Each row comes from the steps of one walk. Every step used is in the known rows, and no mark comes twice. Write the walk behind each row, first mark first.
In the rows, zero is written as 128.
Known rows
borel gugesef tosa lozi sozi novu: [152 168 158 125  79 140 100 153 152  69 115 152  81 143  62 140 144 116
 136  65  90 112 113  99 153 138 133 139 121 144 126 142 132 122 118  96
  81 153  72 114  99 146]
pazav ratop: [160 133 161  81 121 143 107 114 147 111 139 194  91  89 127  92 125 152
 149 134 146  82  99 114 158  88 112 170 125 108 128  96 139  77 135 163
 110 153 151 174 104  67]
tosa gugesef: [157  97 137  94 132 109 117 128 130  81 141 146  93  77 120  93 148 129
 126 108 123 130 108 121 149 135  95 119 142 125 142 130 120 124 112 159
 107 170 112 110 113 123]
lupo zalidod ratop: [145 121 121 129 156 166 133  74 153 141 167 119 132 110 124 103 113 139
 155 108 146 116 120 141 162 129 140 133 100 100  98  97 150  73  81 150
 102 107 180 161  98  75]
sozi lozi tosa gugesef sutif zalidod nive: [145 147 109 117 135 103 101 116 119 127 104 102  72 150 146 135 188 111
 101 146 184  72  84 164 154 129 145 126 157 155 155 127 139 163  95 166
 130 127 132 117 136 105]
lubak lupo zalidod sutif gugesef pilel: [207 149 139 121 111 174 150  87 176 181 165 123 127 149 118 155  89 168
  98 121  98 140 166 143 186 113 160 113 117 143 185  92 103 127 118 154
  89 147 144 179 116 126]
lubak lupo zalidod ratop: [154 118 115 121 149 161 160  96 144 138 163 110 136 136 133 119 151 147
 141 102 122 120 145 129 163 105 158 148  97  97 108  76 153  85 111 164
 119 104 159 163  63  77]
lubak lupo zalidod sutif gugesef: [182 111 127 126 117 174 168  91 166 187 148 131 134 153 135 151  81 156
 104 114 112 133 174 141 185 112 149 124 128 122 153  94 117 100 130 145
 137 146 178 151  97 126]
zuda pilel gugesef: [158 113 154 150 128  94  96 114 160  82 173 155  80  51 139 125 101 112
 115 127  91 123 122 127 121 112 105 144 112 126 165 125  95  88 128 151
 116 161 136 185 162  82]
nive zalidod sutif gugesef pilel lozi sozi novu: [153 210 162 128 130 190  77  61 195 127 130 126  70 134  83 204 113 165
 107  93  93 151 152 108 155 106 104 130 118 193 146 172  78  78 124  52
  60 190 150 182 141 161]
tosa lozi sozi: [120 141 126  96 106 126 110 105 145 100 113 147  92 119 100 102 127 106
 139  86 129 127 110 118 113 137  85 145 124 164  97 145 131 127 112 163
 140 161 132 119 105 102]
borel gugesef tosa lozi pilel: [180 133 154  91  69 117  83 157 139 115 136 139  81 139  63 151  86 112
 111  93  94 114 118 133 114 163 126 120  85 140 155 107 138 137 120 192
  73 142  73 131 120 120]
zalidod sutif gugesef: [166 132 163 101 110 138 117  79 170 155 131 174 105 124 131 167  59 155
 114 116 118 118 148 134 182 121 110  95 139 149 162 109 109 112 114 159
 132 177 182 146 130 129]
tosa lozi: [123 125 134  98 114 118 116 140 146 112 152 145  87 101 112  91 117 120
 129  99 112 132 119 130 129 137 106 113 127 126 116 128 141 118 107 184
 137 162 149 132  96 103]
lubak lupo zalidod: [157  98 127 130 130 139 171 123 144 134 162 140 137 124 139  96 125 136
 135 110 114 121 151 123 147 103 158 162 114  78 152  94 134  89 134 153
 124 132 152 141  79  97]
zuda pilel: [157 114 159 118 133 117  90 102 150  89 178 154  98  49 153 122 101 122
 126 133 108 127 131 136 128  86 114 130 125 127 186 110 127 114 104 177
 140 135 154 150 142  77]
zuda pilel lozi: [128 143 152 147 136 112  97 118 146  88 189 157  86  70 130  96 117 144
 127 126  81 133 138 116  92 105 116 125 104 130 151 125 110  92 111 179
 146 161 166 169 149  54]
zalidod sutif gugesef tosa: [168 162 170 105  83 128 119  83 172 152 130 155 117 135 120 181  70 165
  96 114 116  96 152 141 175 110 129  69 133 131 194 119 113 128 128 165
  91 173 127 134 138 137]
borel gugesef tosa lozi sutif zalidod ratop pazav: [129 206 161 106 109 155  75  86 166 140 169  88  88 159  81 146 142 107
  91 101 126 102 117 166 128 165 154 117 126 145  51  99 137 141  92 131
  67 135 106  72 101  93]
sutif gugesef tosa lozi pilel zuda: [153 150 153  92  87 117  82 103 168 134 124 105  77 135  77 168  82 133
  79  80 103 105 154 119  99 135 106 132  84 133 177 143 120 118 163 201
  89 182  82 141 130 128]
lozi sutif: [137 131 169 100 113  92  96 113 118 133 106 183 126 120 136 109 103  92
 162 120 127  97 116 119 130 122 107 166 125 132 154 113 126  92 118 165
 110 166 180 118 147  82]
gugesef tosa lozi: [121 155 142 105  88 106 116 141 150 105 154 124  99 109 103  98 126 127
 111  95 107 111 123 138 118 127 125  88 120 114 151 136 144 130 124 189
  91 158  95 117 107 111]
borel gugesef pilel lozi tosa: [178 159 174 132  87  93 114 163 147  93 130 172  57 177  69 110 123 151
 133 103  85 103 125 112  96 181 131 141  71 121 169 102 106 100 127 151
  62 164 112 155 127  84]
borel gugesef tosa lozi: [157 136 156 115  65 107 127 180 155  94 152 143  76 129  78 103 112 132
 112  86  80 121 120 138 126 163 143  81 114 121 139 113 132 123 118 159
  80 166  84 113  98 128]
sutif zalidod nive: [149 145 155 113 135 123 115  70 169 128 147 145  95 109 167 144 105 144
 112 133 133  84 121 168 175  78 131 114 149 132 139 121 125 127  81 209
 161 137 189 130 108 100]
lolafom lupo zalidod: [149  94 158 149 148 172 159  84 167 111 166 145 125  68 142  95 105 125
 123 104 165 120 118 172 158 135 128 158 108  76 100 110 142  85 111 139
 100 112 167 126 120 100]
novu sozi: [169 123 168 143 144 116 134  90 129 118 156 233  92  93 121 109 131 141
 149 125 100 110 138 143 133 108 119 140 123 122 150  91 106 109 118 188
 140 145 149 128  96 133]
pazav ratop zalidod sutif gugesef borel: [164 169 193  78 118 192  99  70 166 166 176 144  92  98 140 170  94 152
 109 135 138  54 100 128 202 101 136 138 137 118  88 102 143 115 159 118
  74 167 129 169 119  85]
sezo sozi: [136 107 171 124 128 115 137 110 146  90 121 187 103 111 132 102 112 163
 145 123 132 113 127 138 150 106 110 149 121 144 117 106 118 109 139 151
 122 162 126 118 104 114]
lubak lupo zalidod sutif gugesef pilel lozi tosa: [186 169 118 142 104 162 151 103 159 185 141  97 106 215  94 151 113 164
  92 118 102 116 176 134 133 150 143 143  79 129 182 107 112 106 145 157
  93 148 145 173 117  98]
sozi novu: [141 133 173 123 143 126 101 120 150  90 144 195 107  92 131 128 128 135
 157 102 115 111 124  89 180  86 127 157 138  97 162 120 139  94 110 117
 118 147 162 149 107 115]
zalidod ratop pazav: [125 150 175  97 166 161 102  63 168 126 185 175 123  99 121 118 145 150
 126 100 148 117 125 127 146 135 123 124 120  97  68  92 132 113 100 145
 104 133 130 130  87  94]
sozi lozi sutif zalidod: [118 167 157 101 145 104  91 101 147 146 113 176 104 150 140 138 113 105
 147 137 150  90 114 105 137 104 150 190 143 131 151 109 134 118 104 127
 147 134 220 140 125  53]
novu sozi lozi tosa gugesef borel: [166 142 126 126 156 105 141 119  97  96 135 162  50 133 112 134 202 103
 147 119 135  86  97 128 123 172 128 182 118 123 151  98 140 149 142 154
  97 123  68 130  94 143]
pazav ratop zalidod sutif gugesef tosa lozi sozi: [161 181 156  67  86 222  79  75 168 174 132 110  99 156  76 151 115 147
  72 121 145  72 111 142 162 106 102 125 129 147  70 149 141 145 155 115
  84 148  98 135 103  96]
sutif gugesef tosa lozi sozi novu: [146 185 154  86  90 150  90 103 185  84 107 125  94 142  85 172 122 124
 109  79 116 123 135  86 150  97 105 150 137 150 161 160 120 158 133 119
 107 163  83 122 110 159]
ratop zalidod sutif: [131 118 180 128 143 161 105  96 134 168 171 174 127 111 129 123 100 141
 112 119 122  82 124 147 173 118 131  93 129  91  97 125 146 106 115 118
 107 139 181 124 105  83]
nive zalidod: [138  98 152 100 135 125 115 107 170 105 150 135  83  76 146 130  99 129
 118 109 130 138 137 144 125  99 112 126 130  98 162 126 124  66 132 118
  82 164 161 122  98 139]
lubak lupo zalidod sutif gugesef borel: [165 147 133 129 107 156 177  77 163 165 165 102 120 129 156 178  92 138
 117 103 105 108 154 136 190 124 169 127 127 132 154  91 127 109 145 147
 103 164 132 158 117 131]

Write each row's walk
[197 142 191 113  91 103 114 148 163  89 159 196  81 106  91 115  98 152
 142 110  81 124 113 121 152 146 146 114 108 135 174  86  98 119 104 146
  59 166 111 158 123 116] -> borel gugesef pilel
[183 103 118 119 166 124 129 132 104 115 118 191  64 155  95 109 193 120
 135 132 140 108 116 128 121 160 108 178 120 114 154 102 131 135 127 149
 135 107 113 127  74 138] -> novu sozi lozi tosa gugesef
[163 121 182 141  78  75 125 154 129  93 133 203  93  93 113 103 111 129
 156 109 100 111 103 125 143 147 161 100 132 143 150  82 101  98 118 132
  83 196 124 120 153 117] -> borel gugesef sutif
[139 166 123 141 101 103  68  92 139 149 133 101  68 103 114 163 110  86
  93 127 121  86  90 178 135 127 117 130 121 204 102 143 106 131 101 218
 131 166 132 173 184  99] -> tosa lozi pilel gugesef sutif zalidod nive
[145 120 131  76 117 127  72 118 131 133 136 145  94 111  95 136  91 101
 130 106 120 131 116 127 114 132  89 154 100 149 135 121 147 129 111 215
 134 139 135 150 121  93] -> tosa lozi pilel
[117 175 169 103 177 159  92  20 192 123 194 143 104 100 136 157 139 154
 102 116 166 105 134 142 155 103 139 130 140 104  74  95 132 133  89 140
 125 126 153 108  82  73] -> sutif zalidod ratop pazav
[149 169 172 107 100 119 127  68 167 138 147 146  92 103 150 192  71 137
 128 104 114  96 126 130 185 130 131  94 139 159 153 107 120 126 127 162
  99 192 134 151 151 132] -> zalidod sutif gugesef borel
[120 182 143 147  96 121 102 127 156  71 109 131  84 127  69 135 159 100
 120  67  99  94 109  89 134 129 103 163 112 135 116 182 115 107 146  95
  73 167  64 153 128 131] -> pilel gugesef tosa lozi sozi novu
[154 117 189  80 143 176  92 116 148 130 172 183 107  93 123  83 126 150
 127 142 147  68  95 114 162  80 124 173 126  66  90 105 152  97 147 117
  95 136 149 154  81  54] -> pazav ratop zalidod
[138 150 169 116 136 136  96  86 148  76 106 196 113 111 118 142 137 120
 167  88 133 104 120  76 165  87 107 188 135 133 146 139 126 104 115 102
 121 149 144 136 113 113] -> lozi sozi novu
[143 136 146  68  95 117  86 129 153 144 108 132  98 140 113 128  84  88
 124 112 114 142 127 122 126 138  85 151 137 169 135 125 115 137 119 174
 134 185 175 115 132 119] -> tosa lozi sutif gugesef
[122 172 135  99  80 118 112 108 148  94 110 126 105 127  91 118 137 113
 120  84 125 103 117 127 105 129 105 119 117 146 133 155 132 142 130 170
  96 157  76 107 116 108] -> gugesef tosa lozi sozi
[190 127 132  83 116  98  92 124 126  79 126 110  78 120 102 122 159 121
 112 120 146 108 105 138 129 149  87 139 114 132 205 129 128 154 122 173
  53 147  67 116 127 115] -> lozi tosa gugesef pilel
[163 171 105 141 173 115 104  65  96 116 125 124  52 147 106 165 231 123
 130 145 173  86 103 161 138 132 149 145 137 169 130  83 138 155  97 150
 127  99 119 119  99 101] -> novu sozi lozi tosa gugesef sutif zalidod ratop
[164 139 156  99  95 148 112  76 192 152 140 102  92 117 133 200  62 157
  69 111 123 121 163 167 157  99 124  66 135 125 198 137 112  90 147 118
  52 177 129 118 122 181] -> nive zalidod sutif gugesef tosa
[135 186 182 107  79  95 103 119 152 131 105 154 120 164 100 130 101 134
 118 114  93 104 148  94  94 126 118 137 108 133 175 133  89 113 153 166
  86 204 140 124 161 100] -> pilel lozi sutif gugesef tosa
[133 164 147 106 150 124  97  47 168 109 156 124  92 108 144 171 126 153
 132 117 146  96 128 136 167  85 133 126 131 133 122  96 144 116  84 172
 139 126 184 135  90  61] -> sutif zalidod ratop
[181 156 200  96 123 170  86  82 180 169 182 158 117 121 110 164  72 167
  84 131 108 111 135 139 181 112 130  87 129 127 151 119 105 159 115 119
  70 154 148 152 125 114] -> ratop zalidod sutif gugesef pilel
[173 127 132  99 142 121 111 151 128  82 101 138  67 167  87 107 178 153
 120 134 161 118  97 127 136 159 108 181 109 160 154 114 130 169 140 124
  69 120  55 140 104 119] -> sezo sozi lozi tosa gugesef pilel
[150 154 165 113 115 114  68 105 150 119 144 141 100 110 130 133  86 110
 121 139  84 146 149 106  89 108  95 161 114 169 170 124  86 108 124 169
 146 183 192 151 182  72] -> zuda pilel lozi sutif gugesef
[182 129 187  73 130 208  86  84 170 183 159 171 103 122 121 144  82 168
  95 147 147  80 117 131 199  89 115 136 139 108  94 103 135 107 142 110
 110 150 177 163  97  81] -> pazav ratop zalidod sutif gugesef
[121 152 127 122 117  81 128 131 110  68 133  89  58 123 115 117 187 113
 133  92 125  83 100 109  97 182 100 147 102 121 133 142 137 116 149 170
  73 188  68 114 133  96] -> pilel lozi tosa gugesef borel
[124 119 136 118 125 116  80 114 129 137 133 133  71 110  88 126 106 112
 119  79 107 107 128 123 101 147  99 155  80 135 121 138 143  80 134 198
 119 166 132 152 122  86] -> tosa lozi pilel zuda
[120 186 150 130 128  95  95  50 144 107 148 120  98  88 147 165 145 139
 139 125 155  85 112 144 158  82 158  99 143 164 130  93 133 119  87 163
 115 154 163 130 138  61] -> gugesef sutif zalidod ratop
[155 216 189 113 117 144  87  89 189  76 122 181  92 138  74 157 132 165
 139  93  90 135 137  50 140 101 107 176 110 172 163 150  71 130 124 101
  97 185 124 182 141 121] -> sutif gugesef pilel lozi sozi novu
[116 187 146  95 164 126  80  74 145 149 115 147 104 164 132 164 137 116
 156 132 155  89 110 108 153 107 150 178 127 146 110  92 152 111  84 138
 140 109 228 161 105  32] -> sozi lozi sutif zalidod ratop
[163 129 164 154 174 128 110  90 118 158 133 250  76 132  84 137 134 142
 153 111  99  92 139 108 105 138 142 200  73 119 146  94 115  74 142 167
 137 123 151 191 105 106] -> novu sozi lozi pilel zuda
[123 127 163  92 178 181  97  57 191 127 192 121  97  86 132 141 137 144
  99  99 154 143 134 153 130 124 121 121 123  90  69 107 133  75 118  95
  63 137 134 117  71 135] -> nive zalidod ratop pazav
[144 104 187 105 145 159 112 114 148 151 170 167 128 110 148  96 115 139
 106 128 119  80 107 154 170  99 126 111 129  81  95 129 138 127 105 163
 122 124 169 130  91 103] -> ratop zalidod nive
[167 148 173 149  88  95 120 111 151 118 141 160  79 108 149 137 112 137
 122 130 113  85 101 176 179 111 174  81 153 170 132  93 101 122  80 170
 122 170 158 118 148 117] -> borel gugesef sutif zalidod nive
[122 224 172 132 117  93  80  85 147 127 143 141  95 130 108 124 123 129
 135 135 101  98 124 119 105 111 131 153 113 169 154 133  95 114 104 167
  93 184 179 145 167  42] -> gugesef pilel lozi sutif zalidod
[172 216 191  92 116 218  75  62 172 168 143 168  94 152  64 137 120 187
 103 136 120  84 113 104 150 113 108 153 102 169  69 138  92 122 143 100
  74 173 138 196 130  54] -> pazav ratop zalidod sutif gugesef pilel lozi sozi
[142 120 120 109 121  83 109 160 100 101 100 143  86 138 112 102 186 102
 133 125 172  97  86 114 122 161 133 146 135 127 170 115 143 135 131 124
  91 150 100 125 139 103] -> sozi lozi tosa gugesef sutif
[137 112 142 120 135 148 113  87 154 153 148 128  87  90 144 155  87 139
 112 110 125 123 138 174 156 115 115  86 133 130 140 132 133  49 118 116
  82 165 183 131 113 139] -> nive zalidod sutif
[180 140 129 116 106 220 109  55 171 183 150  69 119 121  91 194  53 118
  58 102 160 126 137 208 160 158 111 114  89 144 115 130 150 138 115 189
  79 104 117 136 152 137] -> lolafom lupo zalidod sutif gugesef tosa lozi pilel
[128 197 178 125 106  94  89 128 124 127 131 176 112 132  94  86 130 125
 155 120  84 111 114 104  95 142 118 149  92 159 144 129  96  95 116 173
  69 187 159 161 169  61] -> gugesef pilel lozi sutif
[190 171 173  97 102 136 101  78 179 150 148 170 101 119 114 169  67 167
 110 123 104 126 137 135 181 120 121  84 127 170 191 111  94 142 104 166
  86 174 146 172 148 128] -> zalidod sutif gugesef pilel
[176 132 188 120  74  93 132 153 156  89 141 184  94 124 101 123  99 150
 127  98  93  98 126 123 142 136 155 100 113  96 178  96 115 108 131 143
  65 164  93 115 112 125] -> borel gugesef tosa
[133 157 174 104 105 105 100 118 151 135 104 175 109 154 111 123  93 125
 138 117  95 126 143  86 104 136  96 163 114 147 142 126  85  97 136 161
 127 208 201 134 154  91] -> pilel lozi sutif gugesef
[171 125 120 146 143  96 126 136  77 115 111 187  72 135  97 101 212 107
 143 140 151  98 101 139 112 158 133 152 132 142 167  97 121 141 132 144
 112 133  91 117 122 139] -> novu sozi lozi tosa gugesef sutif
[165 152 116 150 154  95 117  93 101 110 121 154  51 134 113 139 206 112
 121 151 167  84 109 154 122 130 148 158 153 154 169 100 121 157 119 140
 134 127 113  99 116 122] -> novu sozi lozi tosa gugesef sutif zalidod
[136 107 149 113 141 117 135 140 137 112  84 189  86 193 119 115 130 148
 145 132 168  92 121 117 132 134 124 205 105 115 139  96 151 118 153 120
 130 113 134 138  85  94] -> sezo sozi lozi tosa
[141 154 196 107 121 155 113  70 168 157 182 136 109 108 147 187  73 138
 105 112 115  79 123 130 185 122 140 101 139 111 117 118 130 142 141 116
  83 174 136 128 128 119] -> ratop zalidod sutif gugesef borel
